Every row comes from one small tree of marks. The marks that hang from a mark follow it in brackets, in alphabetical order. Every link used is in the known rows. Which tree was each row made from?
In the rows, zero is written as 128.
Known rows:
veneb(ribo(bove telesav)): [115  87 134  99 146 148 156 145 112  64 146 119 120 141 158 117 114 103
 130 113  53 177  94  94 110  91 170]
telesav(ribo): [117  79 150 111 131 143 134 138 111  97 139 136 127 154 148 117 107 111
 152 114 103 151 100 132 125 103 164]
bove(ribo(telesav)): [126  73 146 126 145 147 136 148  75  85 140 116 128 151 157 118 132 135
 121 120 106 165 105 122 124  98 155]
bezam(telesav(fatar sagap(bove monab))): [133  47 178 107 134  90 117 107 141  85 112 132 100 192 156 111  88 156
 159 121  76 174  93 115 107  71 140]
bove(ribo(monab)): [125  59 152 142 140 163 126 158  88  83 134 139 121 142 153 108 133 143
 125 128 121 181 115 123 122 105 153]
telesav(sagap): [136  73 155 116 135 130 125 117  99 100 126 137 114 157 152 126 100 116
 139 113 112 157  74 128 117 101 171]
ribo(bove(kefi(mizo)) monab telesav): [125  81 142 139 120 188 188 145  87 113 107 144 137 137 136 114 143 127
 122 116 100 198  93  86 109  64 187]
fubi(bove(ribo) telesav(fatar)): [133  97 158 127 120 149 139 127 106  18 127 122 132 142 169  97 122 150
 128 117  98 165 117 105  94 100 140]
telesav(fatar ribo(bove(kefi)) sagap): [143  84 151 112  99 152 146 121 118  66  91 167 115 150 139 102 107  95
 179  90  42 153  73 100 104 105 200]
telesav(fatar ribo(bove monab)): [135  96 154 118 121 157 146 169 140  55 115 166 120 152 143 100  99 122
 155 109  64 170 103  95 112 102 174]
veneb(ribo(telesav(sagap(bove monab)))): [126  55 154 107 152 104 128  93 133  94 133 116 100 166 142 130 115 116
 154 111  56 181  90 104 101  58 168]
telesav(fatar ribo sagap): [149  84 160 101 117 118 126 121 120  68 121 155 111 159 142 111  93 118
 163  82  82 144  85 115 119 103 172]
bove(kefi ribo): [119  57 147 138 123 169 137 135  63  94 118 137 122 148 152 111 153 127
 139 123 103 168 112 127 127 106 169]
veneb(sagap): [132  57 152 113 155 131 127 112  88  88 137 140 100 153 157 125 103 122
 128 110 106 164  91 112 107  97 152]
sagap(telesav(fatar ribo)): [134 101 163  97 119 121 157 137 130  71 139 143 125 167 149 120  93 134
 134  88  85 141  89 116 128  89 154]
gade(mizo): [129  93 150 110 150 176 142 136  87 108 125 136 119 171 163 120 114 111
 135 132  99 157 104 110 134  87 137]
bove(ribo): [118  56 147 128 139 152 121 149  78  82 134 120 121 148 163 109 132 133
 133 125 110 164 116 126 129 110 149]
veneb(sagap(bove)): [124  48 154 121 160 125 122 106  91  83 124 137  94 156 144 123 105 117
 141 120  86 165 117 104 107  91 155]
ribo(bove(kefi) telesav(fatar)): [140 115 152 119 119 155 178 150  97  69 100 155 122 168 144 119 124 124
 132 110  54 168  92  94 111  88 192]
fubi(bove(kefi(mizo)) telesav(ribo)): [115  83 146 124  94 177 173  88 105  85 123 125 154 124 143 100 133 116
 152 107 117 167  98 111  95  69 166]
fubi(bove telesav(sagap)): [132  97 159 122 122 138 137  87 123  65 132 122 133 141 159 119  91 114
 134 123 116 160  63 128  80  91 164]
ribo(bove(kefi) monab telesav): [130 100 149 140 128 178 176 151 103  98 111 157 131 150 135 123 127 117
 124 130  82 188  78 109 101  82 201]
veneb(ribo): [113  70 144 102 143 137 136 132 101  76 152 128 111 149 158 119 121 115
 132 108  90 169 112 114 130  98 154]
bove(kefi ribo(telesav)): [127  74 147 134 128 163 152 133  61  94 124 132 129 150 145 119 153 130
 126 117  97 169 100 124 122  93 174]
sagap(monab): [117  70 159 125 146 131 132 135 122 121 127 125 114 180 163 131 118 141
 139 138 109 173  95 133 116  77 155]
fubi(bove(kefi ribo(telesav))): [130  90 141 140 118 175 153 128  75  75 106 131 140 132 147 108 162 115
 134 129 103 167 110 118  98  95 189]
bove(kefi(mizo) ribo(monab telesav)): [129  55 146 147 120 184 167 137  55 106 121 137 135 131 136 107 169 150
 116 105 126 195 114  98 124  70 166]
veneb(sagap(monab)): [129  43 158 116 161 123 120 105 113 111 130 134  96 169 164 130 108 136
 138 122 100 175  84 115  97  75 147]
fubi(bove(kefi)): [125  99 147 135 114 169 154 122  96  90  98 146 132 146 145 116 143 107
 142 136 112 164 107 125 102  96 193]
ribo(telesav): [129  99 153 115 144 133 152 142  93  99 139 126 127 164 147 134 113 129
 116 120 111 161  91 125 120  87 166]
sagap(bove): [114  75 156 129 146 134 132 137  99  93 121 129 113 168 144 124 113 121
 141 138  96 162 129 121 126  94 162]
bezam(telesav(fatar ribo sagap)): [140  65 167  86 114 107 126 116 127  67 136 144 120 161 152  98  76 133
 160  87  88 150  71 123 118 103 145]
sagap(bove(kefi(mizo))): [110  54 148 136 122 159 159 118  68 116 101 133 121 155 134 115 149 125
 145 120 106 176 140 102 133  72 170]

Write each row's tree:
[128  99 148 130 143 162 161 165 117  88 128 141 129 150 145 123 106 123
 120 134  90 183  83 106 103  87 181]	ribo(bove monab telesav)
[114  37 140 138 116 179 147 130  46 107 114 124 128 136 152 101 167 137
 136 109 119 178 126 106 134  89 158]	bove(kefi(mizo) ribo)
[149  90 161 126 139 133 145 126 108 102 134 149 122 155 135 133 101 128
 120 109 118 174  62 122 105  82 179]	ribo(monab telesav(sagap))
[139 101 169 110 119 130 161 145 141  72 140 162 125 160 137 119  94 143
 126  90  96 159  88 113 123  83 156]	sagap(telesav(fatar ribo(monab)))
[122  56 147 114 130 139 119 118 153 108 114 128 117 156 158 111  92  98
 184 125  62 165  57 120  90  87 182]	telesav(ribo(bove) sagap(monab))
[141  62 167  94 138 102 140  97 148  85 137 145 102 173 157 124  88 143
 143  84  70 157  71 100  99  64 141]	veneb(sagap(monab telesav(fatar ribo)))
[108  67 165 125 148 116 143 119 139 118 126 116 115 186 154 137 106 140
 133 142  90 168  98 126 115  57 151]	sagap(bove monab telesav)
[115  65 142 142 115 195 173 146  86 111 100 149 128 136 141 106 142 124
 133 123 105 197 104  91 114  78 181]	ribo(bove(kefi(mizo)) monab)
[128  76 165  88 118 118 138 141 122  66 143 141 127 167 155  98  89 144
 149 100  91 153  99 123 129 102 134]	bezam(telesav(fatar ribo))
[128  93 148 105 121 146 142 161 129  54 115 146 121 156 154 101  98 114
 162 107  54 154 105  98 117 109 171]	telesav(fatar ribo(bove))
[107  70 134 112 125 171 157 132  99  74 124 140 115 140 155 109 134  93
 147 117  50 180 100 101 115  99 183]	veneb(ribo(bove(kefi)))
[113  79 139 120 113 177 153 138 110  95 110 148 131 143 145 107 120  89
 169 121  63 161  87 121 112 105 194]	telesav(ribo(bove(kefi)))
[144  66 171 103 148 100 144 101 131  85 132 141  93 184 165 133  94 159
 119  96  82 166  74  99 100  59 137]	veneb(sagap(monab telesav(fatar)))
[112  71 140 116 142 164 146 155 124  62 140 142 114 133 156 108 116 109
 133 121  68 193 103  95 111  98 168]	veneb(ribo(bove monab))
[138  52 173  90 117  98 118 108 152  90 131 138 116 178 161 102  83 147
 169  99  81 162  62 126 108  81 142]	bezam(telesav(fatar ribo sagap(monab)))
[142  82 163 134 145 127 138 119 111  96 121 146 114 159 123 131 102 122
 133 119  98 175  87 113 103  76 182]	ribo(monab telesav(sagap(bove)))
[140  99 164 140 119 159 141 137 117  17 127 140 133 137 159  95 124 159
 120 119 108 181 115 101  90  94 144]	fubi(bove(ribo(monab)) telesav(fatar))
[127  76 160 104 118 145 146 165 146  53 132 155 128 152 154  86  82 137
 151 112  70 176  89 104 110 101 150]	bezam(telesav(fatar ribo(bove monab)))
[137  95 155 128 104 174 161 155 126  64  99 182 123 151 132 100 121 116
 161 105  56 174  98  97 109  98 193]	telesav(fatar ribo(bove(kefi) monab))
[127  62 147 111 142 150 148 120 139  78 144 151 117 131 148 113  78 104
 137 103  71 170  56  99  87  86 163]	veneb(sagap(telesav(ribo(bove monab))))
[159 103 165 106 132 111 145 125 101  70 121 145 113 172 142 130  98 137
 126  89  91 154  76 106 113  88 173]	ribo(telesav(fatar sagap))
[120  74 154  91 118 136 142 155 134  53 132 137 127 157 164  89  81 127
 159 110  60 160  91 109 116 107 146]	bezam(telesav(fatar ribo(bove)))
[121  39 145 150 115 189 153 138  57 104 114 142 129 130 142 100 168 146
 128 112 131 194 125 102 130  83 161]	bove(kefi(mizo) ribo(monab))
[138  70 158 121 124 142 125 122 127  98 133 159 120 142 133 115  96 110
 156 103 110 164  70 129 110  98 178]	telesav(ribo(monab) sagap)
[149  90 160 112 135 119 142 131 140  81 103 136 111 179 159 123  96 134
 147 112  53 172  62  93  90  71 181]	ribo(bove telesav(fatar sagap(monab)))
[128  77 162 107 122 128 132  88 125  84 155 127 129 148 150 120  77 112
 152  99  99 150  51 135 102  93 154]	fubi(telesav(ribo sagap))
[151  92 176 113 112 126 140 105 141  54 144 161 121 154 139 112  77 140
 143  82  91 163  62 113 100  87 153]	fubi(telesav(fatar ribo(monab) sagap))
[106  58 149 121 108 152 172 102  98 120 118 128 135 146 125 114 131 114
 150 100  93 160 113 106 131  60 167]	sagap(bove(kefi(mizo)) telesav(ribo))
[150  83 172 119 141  95 133 111 132  87 103 136 101 193 138 132 104 146
 150 111  66 167  94 100 102  60 171]	ribo(telesav(fatar sagap(bove monab)))
[120  80 146 134 112 186 159 146 121  96 111 167 130 138 134 105 122  98
 161 124  73 177  86 116 107  98 196]	telesav(ribo(bove(kefi) monab))
[152 114 168 122 136 132 161 158 110  70 129 160 118 172 136 128 112 157
 108 103 104 174 103 102 121  81 165]	ribo(monab telesav(fatar))
[130  24 153 152 142 163 124 106  70  78 109 161  95 136 132 106 146 126
 144 119  84 190 125  99 104  92 166]	veneb(sagap(bove(kefi ribo(monab))))
[120  10 153 143 148 145 114  91  85  99 102 136  91 157 151 112 150 131
 161 128  68 185 118 105  96  75 160]	veneb(sagap(bove(kefi ribo) monab))
[122  83 155 148 127 171 138 128 112  47 139 126 141 125 160 101 125 141
 121 138 126 184 103 120  86  94 146]	fubi(bove(ribo(monab)) telesav)
[130  93 155 112 112 139 133  82 139  64 137 125 140 130 150 109  86  99
 160 110 103 150  60 130  77  95 169]	fubi(bove telesav(ribo sagap))
[115  61 138 134 106 196 168 141 104 108 106 154 137 126 132  96 136 109
 159 110  92 187 101  94 113  81 186]	telesav(ribo(bove(kefi(mizo)) monab))
